Known rows, with every step that occurs
vumu bakom sefe: [ 10   8   4  10  -6   1 -12   3  -1   5 -11 -10   0  -4   6   0   0   4
   7  -6  -3  -6 -13   6  -1  14  -4  -2   2   6  -3 -11  -3  -5 -20  -2
 -30]
vegov bakom rofara: [  7 -17   5   9  -4  -2   1   6  41  19  -7  -9   2  -7   0 -12   3  19
  -4  -1  -1  -2   6  -6  -2   6   6  -4  20   1   4 -15   7  -2  -1   9
  12]
vumu bakom: [ 10   7  -2   4   0   1  -1   1  10  -1  -1  -2   0   0   3   0   2   1
   6   0  -4  -1 -12   0   1   0  -1  -3   2   7  -5   1  -5  -2 -15  -1
 -16]
bimu kazem bakom: [  4  13  -5   3   7   5 -17   0 -11  -5  25  -8   1   5   8   6  -2  -6
   0  -1  -1  -7   2  -6   3   7  -1  -6   3   8   8  10  -2   4  -2  10
  19]
vumu bakom kazem bimu vanok: [ 26  -6   0  10 -26   9 -29   7  12   2  29  -6   2   8   6  -3   1 -10
  -3   8  -5   2  -9  -5   6  25  -8 -26   0   2  -3  10   1   0   1   2
   1]
depo rofara bakom vanok fifug patut: [  3 -22   3  -5   3  -9 -27   8  42  16  18  12  -2  -4   0  -4   1   0
  -3  35  -1  -5   2  -8   2   7  -8  -7   5  16  18 -13  -7   1 -13  -3
 -11]
rofara bakom vumu: [ 16   0   5  -2  -7  13 -13   3  31  19 -18  22   0  -3   4   1   0  22
   4   6  -1  -4  12   1   2  -4  -6  -7   1   5  -1   8  -5   3  -6   5
   5]
depo rofara: [ -2  -1   6  -4   1 -10  -4   6  20   5  14   1  -1   0  -2  -4   0 -24
  -4  10   1  -2   2  -2   7  -2  -4   2   2   4   5  -1  -3   2   4  -1
 -10]
migik vanok bakom: [  3  -5  -3  -2  15   0 -17   5  -1   6  -8  10  -1  -4  -2   8  -3   1
  -1   4   3  -2  -3  -3 -10  11  -6  -7   2   4   5  -8   3   1 -10   3
  14]
kazem bakom: [  7  10   1   5   3   3  -8  -4   1  -5  13  -2   0  -2   4   6  -2  -9
   5   3  -1  -8  -2   0  -1   3   2  -2   3   7   6   6   1   0 -13   1
  16]
bimu kazem bakom vumu: [  5  14  -1   1  -4  11 -22   5  -3  -4  16  -1   2   4   7   2  -2  -3
   0   4  -1 -11  11  -6   7   3  -4 -10   5   6   4  15  -2   7  -7  14
  20]
tupug bakom rofara: [ -5 -33   8   2 -19  -7  -3   2  18  -6   8   0  -2  -4  -2  -7   2  17
  -4   0  -6  -9   7  -9   3  -3   2 -14  12   2   3  -7   4   3   3   8
   0]
migik vanok bakom kazem: [  5  -9   2  -4  -1   1 -31  11   6   8   0   5   1   0  -1  -1  -7   8
  -7  10   2  -5   3  -7  -5  16  -9 -11   0   0   9 -15   4   6   1   7
  14]
migik vanok bimu kazem bakom: [  6   0   3   7  14  -7 -29  -1 -11 -12  20  -6  -1   8   0   4  -2 -11
  -5  14   2 -10   3  -6   2  18  -2 -19  -1  10  15  15  -1   1   0   3
  20]
vanok depo rofara: [ -2   3  -2  -2   6 -12  -1   6 -10  17  -4  -1   0  -3  -2  -4   1 -10
   0   4   0   1   4   6   5   4  -5   4  -4   0  -1  -2  -2   6   2   8
   8]
bakom sefe: [ -1   5   6   6  -6   1 -11   2 -12   6 -11  -9   0  -3   3   0  -2   4
   1  -5   1  -5   2   6  -2  14  -3   1   0  -1   6 -14   2  -3  -7  -1
 -11]
vumu bakom vanok fifug patut: [  4 -16  -3   1  -1  -4 -16   6  13  -9  11  -5   1  -3   1  -4   2  12
   4  23  -6  -3 -14  -6  -3   8  -2  -7   7  12   5 -14  -7  -4 -31  -6
 -23]
fifug patut: [ -5 -19  -4  -6  -5   1  -9   0  -3 -13  -2   4  -1  -6  -1  -9   1  -6
   0   7   3  -2 -10  -1  -3   2  -2  -2   0   2  -5 -10  -1   0  -5  -9
   3]
depo rofara bakom: [ 12   1   4  -3   5  -2 -11   3  36  21   5  16  -2  -3   3   1   2 -13
   0  12   1  -4   5  -2   5  -1  -7  -1   1  10   6   1  -6   4   0   0
  -6]
bimu kazem: [ -3   3  -5  -4   4   1  -9   4 -15   1  12  -5   1   8   4   1   1   0
  -4  -3   0   0   4  -7   4   7  -2  -5   0   1   1   5  -1   3  10   9
   3]
mebob bakom vumu: [  8 -12  -3  -3 -10  11 -19   9  25  -4 -19   9  -3  -2  -2  -3   0  10
   1   5  -6  -7  -4  -3   3   4  -6  -5   1   0  -8   1   1   6 -11   5
   6]
bimu mebob: [ 0  4 -2  0 -4  3 -6 -6  9 -8  4 -1  1  7  3 -4 -1  3 -1  0  1  2 -5  2
  7  3 -1 -3 -2 -2 -6  6  4  1  4  5  9]
vumu bakom vanok: [ 17   1   7   5   2   1  -2   3  -3  12  19  -2   0   1   4   2   1   0
   5   3  -9  -3  -9  -1  -2  -1  -2  -3   3  11   0   4  -3  -1 -14   4
 -18]
rofara bakom: [12  2 -1  0  4  7 -8 -2 18 17 -6 14 -2 -2  5  6  2 14  4  3  0 -1  4  2
 -1 -1 -3 -4 -2  7  2  2 -3  1 -3  1  5]
mebob bakom kazem: [ 10 -13   0  -3 -14   9 -27   8  20  -5  -1  -2  -2   3   0  -7  -4  11
  -5   8  -6  -6  -6  -8   5  15  -5  -4  -4  -3  -2 -10   4  10   3   4
   9]
migik vanok bimu mebob: [  5 -10   5   5   2  -8 -17  -8  12 -14  -3   4  -1  11  -7  -8  -2   2
  -5  15   4   0  -3   1   6  10  -1 -14  -4   0   1   9   5  -4   6  -1
   8]
migik vanok depo rofara bakom vumu: [ 23   1   6  -4  13  -7 -23  11   4  35 -26  24   0  -5  -3   1  -2  -2
   7  12   0  -7  19   7   3   3 -15  -8  -6   7   2   8  -5  10   3  14
   7]
vumu bakom kazem: [ 14   4   4   1 -15   4 -14   6  13  -1   7  -7   2   3   4  -8  -3   9
   0   5  -5  -4  -7  -4   6   7  -3  -7  -2   3  -3  -6  -2   4  -4   1
 -10]
mebob bakom: [  8 -12  -5  -1   1   6 -13   3  15  -6 -11   3  -3  -2  -1   1   2   3
   1   1  -5  -4 -14  -2  -1   8  -2   0  -1   1  -4  -3   2   4  -7   0
   8]
depo rofara bakom kazem bimu: [ 18  -6   6   1 -17   1 -32  10  47  23  24   4  -1   4   6  -3  -2 -15
  -4  21   2  -6   6  -4  18   9  -9 -22  -1   7  15   8  -4  10  15  -5
   0]
tupug bakom vumu: [  0 -13   9  -1 -26   4  -9   6   1 -11   0  13  -2  -3  -2  -8  -1  16
  -3  -2  -2  -6   7  -2   4  -9  -2 -14   4   2  -7   1   2   3  -5   6
  -3]
rofara bakom kazem bimu mebob: [ 22   0  -1   5 -22  15 -34  -1  39   9  16   4   0  12  10  -5  -4  16
   1  12   2  -1   0   0  20  14  -6 -26  -5   2   5  18   3   7  15   1
  21]
fifug vanok: [ 7 -1  2  5  3 -2  0  5 -3  4  1  1 -1 -1 -3  2 -2 -6 -3  8  1  0 -4 -6
 -3 13  1  5  6  4 -1  4  2  5  3  1 20]
kazem bimu vanok depo rofara bakom vumu: [ 26  -8  -2   4 -10   6 -27  10  18  37  -1  22   1  -2   2   1   4 -10
   3  11  -1   2  12   6   6  16 -15 -19  -3   3  -2  22  -3   6   1  12
  25]
vegov bakom kazem: [ 16  -5   8   5 -14   4 -13   9  25  12   4  -9   1  -1   1 -17  -3  19
  -9   0   1   2   5  -5   0  11   1  -5   7  -1   1 -16   9   1   6   6
  12]
vanok fifug: [ -1  -2  -7   1   3  -5  -6   3  15 -10  -6  -6   1   2  -1   2   0  16
  -2  12   0   2   5  -4   3   9   1  -3   4   0  10  -5  -3  -3 -12   0
  -6]

Rows
[  3  -9  -4  -3 -11  16 -18   8  17  16  -5  19   0  -3  -1   0   2  12
  -7   3   0   3   6  -5 -11  14 -10  -6   6  -3  -9  -6   3  -2 -18  16
  29]
bimu vanok bakom vumu
[ 24 -12   7   2 -20   4 -39   9  40  27  32   9   0   7   5  -2   0 -23
 -10  20   0   0   9  -7  10  22 -15 -24  -1   5   9  10   0   6  17   2
  11]
depo rofara bakom kazem bimu vanok
[  4  -6  -4   1  16 -15 -17   4   1  -8 -11  -2   2   4  -6   8  -4   4
  -1  15   0   0   6  -4  -1  11  -2  -9   2   2  14  -4   0  -2  -5   0
  -9]
migik vanok fifug
[  2  -1  -5   2   8   5  -8  10  17  15  -5   8  -2  -6  -2   4  -1   6
  -5   8   3   0 -10  -8 -10  20   0   3   9   4   0  -7   2   4 -13   3
  38]
fifug vanok bakom
[  5  -6   1  -1  -8   8 -23  15  19  14   3   3  -1  -1  -1  -3  -6  19
 -11  14   1  -3  -2 -13  -4  27  -4  -2   6   1   4 -12   3  10  -2   6
  42]
fifug vanok bakom kazem
[ -3  -6   2   5 -12  -1  -6  -8  26 -16   4  -1  -2  11  -3 -14   2  16
  -6  12   3   3  -7   3  11   8   3 -10  -4  -2  -2   8   1  -4   1  -2
  15]
vanok bimu mebob
[ 26  -8  -5   6  -2  -1 -21   5   9  36   8  13  -1  -1   4   3   5 -17
   2   7   0   6   4   6   3  20 -12 -17  -5   5   0  16  -2   4   5   8
  26]
kazem bimu vanok depo rofara bakom
[  5  -3   6   0   7 -12   0   7 -20  29  16  -1   0  -3  -2  -3  -1 -10
  -1   7  -4  -1   9   3   2   1  -5   4  -5   4   5   1  -1   6   5  13
   8]
bakom vanok depo rofara
[ 16   3   5  -4  -7  -3 -20   9  19  35  -2   9   0  -1   3  -7  -3  13
  -1  11  -2  -3  14   2   8  11 -11  -4 -11   3   5  -6  -5  12  12  11
  16]
vanok depo rofara bakom kazem
[  3  -4   2  -3   6   4 -24  10  11   9 -18  17   0  -5  -3   5  -3   9
  -1   7   3  -6   6  -3  -8   7  -8  -9   4   2   2  -3   0   2 -16   8
  13]
migik vanok bakom vumu
[ -7  -5  -1   3  -3  -3 -11   1   1  -4  13  -7  -1  10   0  -6   5  10
  -9   7   2   1   3  -6   8  12   1 -12  -2   1   5   7  -4  -1   6   3
   7]
vanok bimu kazem
[ 12 -45 -15   0 -29   8 -57  13  33 -24   9  -4  -1   4  -2  -9   0   3
  -9  29  -4   0 -15 -14   3  43 -11 -28   1  -2   5 -15   4   3  -8  -6
  22]
mebob bakom kazem bimu vanok fifug patut
[ 21  -3  -2  -1   5  -2 -14   4   4  37  -5  18  -1  -3   1   1   4  -6
  -1   3  -2   6  10   4  -6  16 -13  -1  -7   5  -6   2  -3   4   4  16
  22]
bimu vanok depo rofara bakom
[ 12 -14  19   3   1  -7 -12   2  42  30  25  14  -5   1  -1  -6   4  -2
  -7  27  -2  -4   7  -2   6   1  -4  -8  -1  14  16   6  -6  -1  -1   0
  -2]
depo rofara bakom vanok bimu
[  7 -12 -11   9  -6  -1 -21   4  13  -9  14  -5   2   7   0   7   2  -2
  -5  15   0   8   0  -5   1  26  -3 -20   5  -2  10  11   3  -6  -6  -2
   8]
kazem bimu vanok fifug
[  4 -27  -3   0  -3   1 -13   5  38   0 -12  -4  -2  -4  -2  -2   3  12
   0   7  -9 -10  -4  -8   1  11   0  -3   9   0   3 -10   2   6  -2   5
   8]
mebob bakom rofara
[ -1  -2  -1   6   4   0 -18   1  14   0  24 -15   2   3   7   5   0   0
   0   6  -4 -15  12 -13   5   9   1 -10  13   6  13   5  -1   6   1  14
  21]
bimu kazem bakom rofara
[ 11 -11  14   1   6  -6 -22   5  29  30  37   6  -4   8   3  -4   5  -2
 -11  23  -2  -4  10  -8  10   6  -7 -13  -1  14  17  11  -8   3   9   8
   0]
depo rofara bakom vanok bimu kazem
[ 11   3  -2  -2  11  -6  -6   5  11  33 -12  13  -1  -6   2   1   1   2
   4   5   0   0   8   8   3   4  -7   2  -6   7   1   1  -6   7   1  11
  13]
vanok depo rofara bakom
[ 11 -10  -4   7 -10   4 -15   1  -3   2  19   1   0   5   1   4   3 -21
  -2   2   0   6  -3  -2  -1  18  -4 -17   2  -1   0  16   5  -4   6  -2
  15]
kazem bimu vanok
[ 16 -11   3   5 -24   7 -28   5   4   1  28  -4   2   8   2  -4  -2 -10
  -9   8  -1   3   4  -8   6  22  -8 -23  -3  -6   4   8   6   2  17   3
  19]
bakom kazem bimu vanok
[  7   1  11  12  -6   1 -15 -11  19  -5  35  -4  -2   9   1  -7  -2   6
  -2  17  -2  -7  -3   0   8   8   3  -9   0   8  10  15   4  -3 -11   4
  28]
kazem bakom vanok bimu mebob
[  5  17   2   8   4   4 -28   1 -23   2  13 -16   1   1  11   6  -4  -5
   2  -5   1 -12   2   0   1  23  -4  -7   3   7  12  -3   0   1  -9   8
   4]
bimu kazem bakom sefe
[ 15 -12 -11   5 -20  17 -32   5  38 -14  -7   4  -2   7   3  -6   0   0
   3   9  -2  -5 -16   1  18  12  -6 -22   1  -2  -8  22   5   6  -4   1
  19]
kazem bimu mebob bakom vumu
[ 11 -13  -6   4 -17  17 -26  10  26  11   5  14   0  -1   3   3   3   1
  -6   6   2   2   1  -5  -3  19  -9 -23   8  -2  -2   9   3  -3 -18   7
  33]
kazem bimu vanok bakom vumu
[  3 -17   8   5  -5  -5   0   2 -38  12  13   2  -2  -4  -2  -3  -1  24
   1  -9  -8   1   7   5  -4  -3   0  -9  -7   4  -1  -1   5   6   1  18
  14]
tupug bakom vanok depo
[ 23  -6   5  -3 -10  -1 -27   9  10  40   6  14   1   1   1  -5  -1   6
  -6  10  -3   4  17  -1   0  22 -16  -7 -11   2  -3  -5  -2   9  14  20
  25]
bimu vanok depo rofara bakom kazem
[ 12 -18  -3   9  -6   4 -20   1  39 -14 -11   4  -6   8  -7 -11   2  10
  -7  20  -1  -1 -24  -6   7  30   1  -4   2   3  -9   8   6   6  -3   0
  40]
fifug vanok bimu mebob bakom
[ 18  -7   4  12 -20   7 -21  12  26  10  17 -16   1   2   5 -14  -1   8
  -8   4   4   2  -1  -3   9  17   1 -21   8  -1   7  -1   9   2  10  -2
  14]
vegov bakom kazem bimu
[ 12 -22   3   7 -23   5 -34   4  43 -14  -1  -2  -4  12  -6 -18  -4  22
 -13  26  -3  -4 -17 -10  12  37  -2 -10  -1  -1  -4   1   8  11   8   2
  45]
fifug vanok bimu mebob bakom kazem
[ 11   6   9   7   5   2  -9  -3  -8   7  33  -4   0  -1   4   7  -4 -10
   3   7  -5  -9   3  -3  -4  -1   1   0   3  11  12   7   2   1 -11   6
  15]
kazem bakom vanok
[  4 -33  -8   0 -31   1 -43  11  15 -20  19  -5   3   4  -1 -10  -1   2
  -9  28   1   3  -2 -11   6  35  -8 -29   1  -4  10 -10   2  -1   0  -7
  13]
bakom kazem bimu vanok fifug patut
[ 23  -3   3  -2  -6   2 -20   9  17  41 -14  27   0  -4  -1  -2   4   3
  -1   8  -2   2  18   4  -1  12 -16  -4  -5   3  -8   8  -4   5  -1  21
  21]
bimu vanok depo rofara bakom vumu
[  5  -5  -1   0  -4  11 -13  15  26  18 -16  15  -1  -7  -3   0  -2  15
  -5  11   2  -3  -2  -7  -6  16  -3   1  13   3  -1  -1   1   6 -20   9
  38]
fifug vanok bakom vumu
[ 17  -6   9   8  10 -10   1  11  -1  41  11  -8   0  -7  -1 -13   1  -1
  -4   2  -1   4   7   5  -3   6  -2   5   6   7   4  -6   6   2  -2  16
  14]
vegov bakom vanok depo rofara
[ 11 -28   8   6 -39   5 -32   6  -1 -10  37   0  -1   6   1  -7  -1  -2
 -11   2  -3   3   3  -9   5  16  -6 -35  -2  -3   0   4   9   4  15   6
  16]
tupug bakom kazem bimu vanok
